Each row was made from one walk, in order. Every step used is in the known rows, and no mark comes twice. Write each row's walk.
Known rows
nimaduk -> turusil -> zapit: [ 0.05 -0.53 -0.12  1.85 -2.48 -1.91 -0.13 -0.82  0.78  2.07 -0.14 -2.42
 -0.44  1.04  0.39 -1.38  0.56  2.12 -1.70  4.51]
sedeg -> fino -> zapit -> nupak: [-0.29  1.05 -0.17  1.01  1.35  4.72  1.17 -0.31  0.01  0.35  0.45  1.24
  0.02  1.71 -0.06  0.04 -0.75 -2.71 -0.86 -0.02]
turusil -> nimaduk -> gesu: [-0.02 -0.95 -1.91  1.16 -0.36 -7.35 -0.64  0.43  1.56 -0.39  0.09 -1.15
  1.58 -1.57 -0.42 -0.32  1.28  2.10 -0.16  0.97]
sedeg -> gesu -> zapit -> nupak -> nimaduk -> turusil: [ 0.20 -1.95  1.74  0.77  1.22  0.17  0.01 -0.63  0.24  4.06 -0.57 -2.44
  1.46 -2.55  1.31 -0.50  0.92 -0.16  1.72 -1.85]
turusil -> zapit -> gesu: [-0.29 -0.61 -1.95  0.62  0.56 -3.03  0.34 -0.31 -0.31 -0.82  0.09  0.62
 -0.46  0.33 -1.87 -1.18 -0.06  0.44 -0.72  1.75]
fino -> sedeg: [ 0.33  0.04 -1.83 -0.18  0.23 -1.17 -0.45 -1.18 -1.70  1.13 -1.27 -2.13
 -1.08  1.25  2.96 -0.10 -0.86 -1.27 -0.07  1.72]
gesu -> zapit -> turusil -> nimaduk: [-0.35  1.25 -0.07  0.69 -2.98 -1.02  0.06 -0.64  1.48  0.08  0.66  0.93
  2.94 -0.37  2.35 -0.30 -0.19  1.32  0.50 -3.20]
bino -> gesu -> sedeg -> fino: [-0.01  0.32  1.41 -1.94  1.99  0.28 -0.47 -0.58 -3.49  0.35 -0.96 -2.59
 -2.44  1.00 -0.48  1.96 -0.63 -1.26  0.85 -0.28]
nimaduk -> gesu -> sedeg -> fino -> zapit: [ 0.53 -0.95  1.17 -1.11  1.42  4.06 -0.49  0.82  0.26 -1.32 -0.58 -0.19
 -3.12  0.77 -1.13  0.64 -0.60 -1.03 -0.33  0.80]
sedeg -> fino -> zapit: [-0.01  1.15 -0.65  0.60  0.01  5.73  0.42 -1.15  0.70  0.41 -0.15 -0.74
 -0.77  2.30 -0.49  0.03 -0.98 -1.87 -0.99  1.19]
sedeg -> fino -> zapit -> turusil -> nimaduk -> gesu: [-0.43  1.89 -0.95  0.90 -2.47  3.17  0.52  1.12  3.85 -2.75  0.68  2.77
  1.12  0.95 -1.16 -0.38  0.50  0.19 -1.60 -0.29]
fino -> zapit -> nupak -> nimaduk -> gesu -> sedeg: [ 0.51 -1.37  0.62 -1.24  2.44 -3.34 -0.14  1.09 -2.28  0.31  0.53  1.56
  0.46 -2.66 -0.53  0.12  1.47  0.08  0.32 -0.15]
turusil -> zapit -> nupak -> nimaduk -> gesu -> sedeg: [ 0.33 -1.71  0.81  0.17  1.91 -6.37  0.04  1.66 -2.81  0.20  0.37  2.38
 -1.18 -3.01 -1.26 -0.17  2.79  1.77  0.28  1.40]
sedeg -> gesu -> bino: [ 0.15 -2.18 -0.36  1.21  1.85  1.43 -0.89 -0.52  2.52  1.33 -0.96 -2.96
 -0.67 -1.08 -0.76  1.60 -1.57 -1.92  3.17  1.16]
bino -> gesu -> sedeg -> fino -> zapit -> turusil -> nimaduk: [-0.85  3.20  1.02 -2.73 -1.83  2.10  0.64 -0.39 -1.02 -1.91  0.37  1.39
  0.06  1.66  0.54  0.61 -0.79 -1.25  0.05 -2.79]
gesu -> zapit -> turusil: [ 0.08  0.20  0.82  0.63 -2.16  2.81 -0.42 -0.66  0.23  0.76  0.24  0.41
  1.06  0.12  1.95  0.58 -0.73  0.67  0.20 -1.55]
turusil -> zapit: [-0.18 -0.10 -0.89  1.51 -1.28 -2.25  0.17 -0.95 -0.54  0.87  0.00 -0.19
 -1.20  0.76 -0.21 -0.73  0.36  1.02 -0.84  3.12]
nimaduk -> turusil -> zapit -> gesu -> sedeg: [ 0.17 -1.64  0.39 -0.94  0.31 -2.59 -0.30  0.39 -0.51 -0.23 -0.27 -1.56
 -0.98  0.29 -0.54 -1.36 -0.49  1.61 -0.41  1.68]
fino -> zapit -> gesu: [-0.12 -0.31 -2.16 -0.78  1.13  0.04  0.10 -0.90  0.26 -0.70  0.34 -0.29
  1.06  0.59 -1.11 -0.84 -1.38 -1.26 -0.70  0.21]
nimaduk -> turusil -> zapit -> gesu: [-0.10 -1.01 -1.11  0.94 -0.70 -2.78 -0.03 -0.09  1.05  0.32 -0.07 -1.65
  0.41  0.54 -1.20 -1.86  0.06  1.65 -1.57  3.01]
bino -> gesu -> zapit -> nupak: [-0.44 -0.70  1.55 -0.50  1.18 -4.90 -0.25 -1.19 -3.46  2.20 -0.08 -0.87
  0.33 -1.28  1.48  0.89 -0.26 -0.69  0.55 -1.87]

Which walk is each row?
[ 0.09 -1.46 -0.23  0.84 -0.71 -6.10 -0.88  0.05  1.56  0.29 -0.21 -1.05
  1.05 -2.11  0.78 -0.51  0.69  2.04  0.16 -1.31]
turusil -> nimaduk -> gesu -> zapit
[ 0.35 -1.29  1.09  0.92 -1.77  0.74 -1.14  0.73  1.37 -0.39  0.02  0.93
  0.07 -1.08  0.38  0.72  0.21  1.69 -0.30 -0.47]
nimaduk -> gesu -> zapit -> turusil
[-0.65  2.38 -1.66  0.20 -3.55  0.13  0.75 -0.80  1.97 -1.02  1.21  1.89
  3.26  0.87  1.16 -0.90 -0.44  0.34 -0.82 -0.92]
fino -> zapit -> turusil -> nimaduk
[ 0.43  0.75  1.54 -0.58  1.62  4.02  0.70  0.35 -1.23  1.98  0.27 -0.87
  0.79  0.15  0.06 -0.22  0.61 -1.23 -0.32 -0.29]
gesu -> sedeg -> fino -> zapit -> nupak -> nimaduk -> turusil
[-0.18 -0.58  1.09 -1.00 -0.21 -3.85 -0.96 -1.98 -2.78  2.25 -0.69 -2.82
 -0.64 -0.65  1.02  0.87 -0.53 -0.01  0.32 -0.76]
bino -> gesu -> zapit
[ 0.38 -0.04  0.76 -0.41  1.96  3.64 -0.21 -0.06 -1.35  0.15 -0.67 -1.79
 -1.96  1.28  0.03  1.30 -0.85 -0.91  1.00 -0.28]
gesu -> sedeg -> fino
[ 0.02 -0.40  0.01 -0.54 -1.39 -3.72 -0.59  1.69  0.95 -2.31  0.50  1.35
  1.20 -1.35  0.65  0.52  0.72  2.54  0.80 -1.27]
zapit -> turusil -> nimaduk -> gesu -> sedeg
[ 0.70 -1.25 -1.64  1.14  1.02 -4.90 -1.01  0.29 -0.55  1.17 -0.12 -1.56
  1.18 -2.70 -1.93  0.53  2.52  1.89 -0.20  2.40]
nupak -> nimaduk -> gesu
[ 0.26  1.22  0.74 -0.91  2.79  3.73  1.03  0.17 -2.56  0.85  0.40  1.38
  0.19 -0.10 -0.52  0.51  0.45 -2.27  0.51 -1.58]
gesu -> sedeg -> fino -> zapit -> nupak -> nimaduk
[ 0.08 -1.02 -0.75  2.07  0.87 -6.58  0.38  1.19 -1.19  0.73  0.58  2.37
  0.29 -2.79 -2.01 -0.62  3.34  1.93 -0.95  2.84]
turusil -> zapit -> nupak -> nimaduk -> gesu
[ 0.30 -0.66  1.25  0.63  2.65 -1.49  0.60  2.15 -1.86 -0.38 -0.03  2.77
 -2.41 -1.66 -2.39  0.25  2.71  0.54  0.00  0.97]
turusil -> zapit -> nupak -> nimaduk -> gesu -> sedeg -> fino
[ 0.13 -0.61  0.82 -0.40  0.95  2.63  0.19  0.92  0.29 -0.76 -0.62 -1.19
 -2.35  1.68 -1.69 -1.03 -0.52  0.22 -0.65  1.17]
nimaduk -> turusil -> zapit -> gesu -> sedeg -> fino
[ 0.28 -1.52 -2.06  0.87  2.86 -2.04 -0.90  0.46  1.45 -0.11 -0.01 -1.83
  1.53 -1.19 -2.11  0.98 -1.54 -1.29  1.40  0.86]
zapit -> gesu -> bino
[-0.51  0.58 -0.09 -1.04 -2.05  2.11  0.26 -1.02  1.67 -0.15 -1.35  0.59
 -0.45  0.37  4.45 -0.80 -1.35 -1.51  2.08 -4.11]
fino -> sedeg -> gesu -> zapit -> turusil -> nimaduk
[-0.63  3.41 -1.15  0.61 -2.74  5.24  1.18 -0.34  2.82 -1.55  0.86  2.28
  2.07  2.31  0.11 -0.46 -0.43 -0.84 -1.05 -1.39]
sedeg -> fino -> zapit -> turusil -> nimaduk
[-0.39  2.78  0.36 -1.22 -1.78  5.59  0.94  0.23  1.26 -2.17  0.63  2.26
  0.68  2.03  0.89  0.00 -1.02 -0.93  0.18 -2.72]
gesu -> sedeg -> fino -> zapit -> turusil -> nimaduk
[ 0.04  1.76  1.36 -1.25 -0.84  9.10  0.46  0.10  0.10 -1.50  0.21  1.80
 -1.21  2.55  0.25  0.87 -1.57 -1.65 -0.14 -1.13]
gesu -> sedeg -> fino -> zapit -> turusil
[-0.11  0.24  0.18 -1.51 -2.23 -1.57 -0.22  1.14  1.51 -2.73  0.81  2.45
  0.91 -0.51  0.76 -0.28 -0.05  1.49 -0.14 -1.19]
fino -> zapit -> turusil -> nimaduk -> gesu -> sedeg
[ 0.23  0.54  0.90 -1.36  1.07  6.05  0.18 -0.61 -0.96 -0.16 -0.36 -0.76
 -2.30  2.10 -0.05  0.54 -1.58 -2.03  0.18 -0.24]
gesu -> sedeg -> fino -> zapit
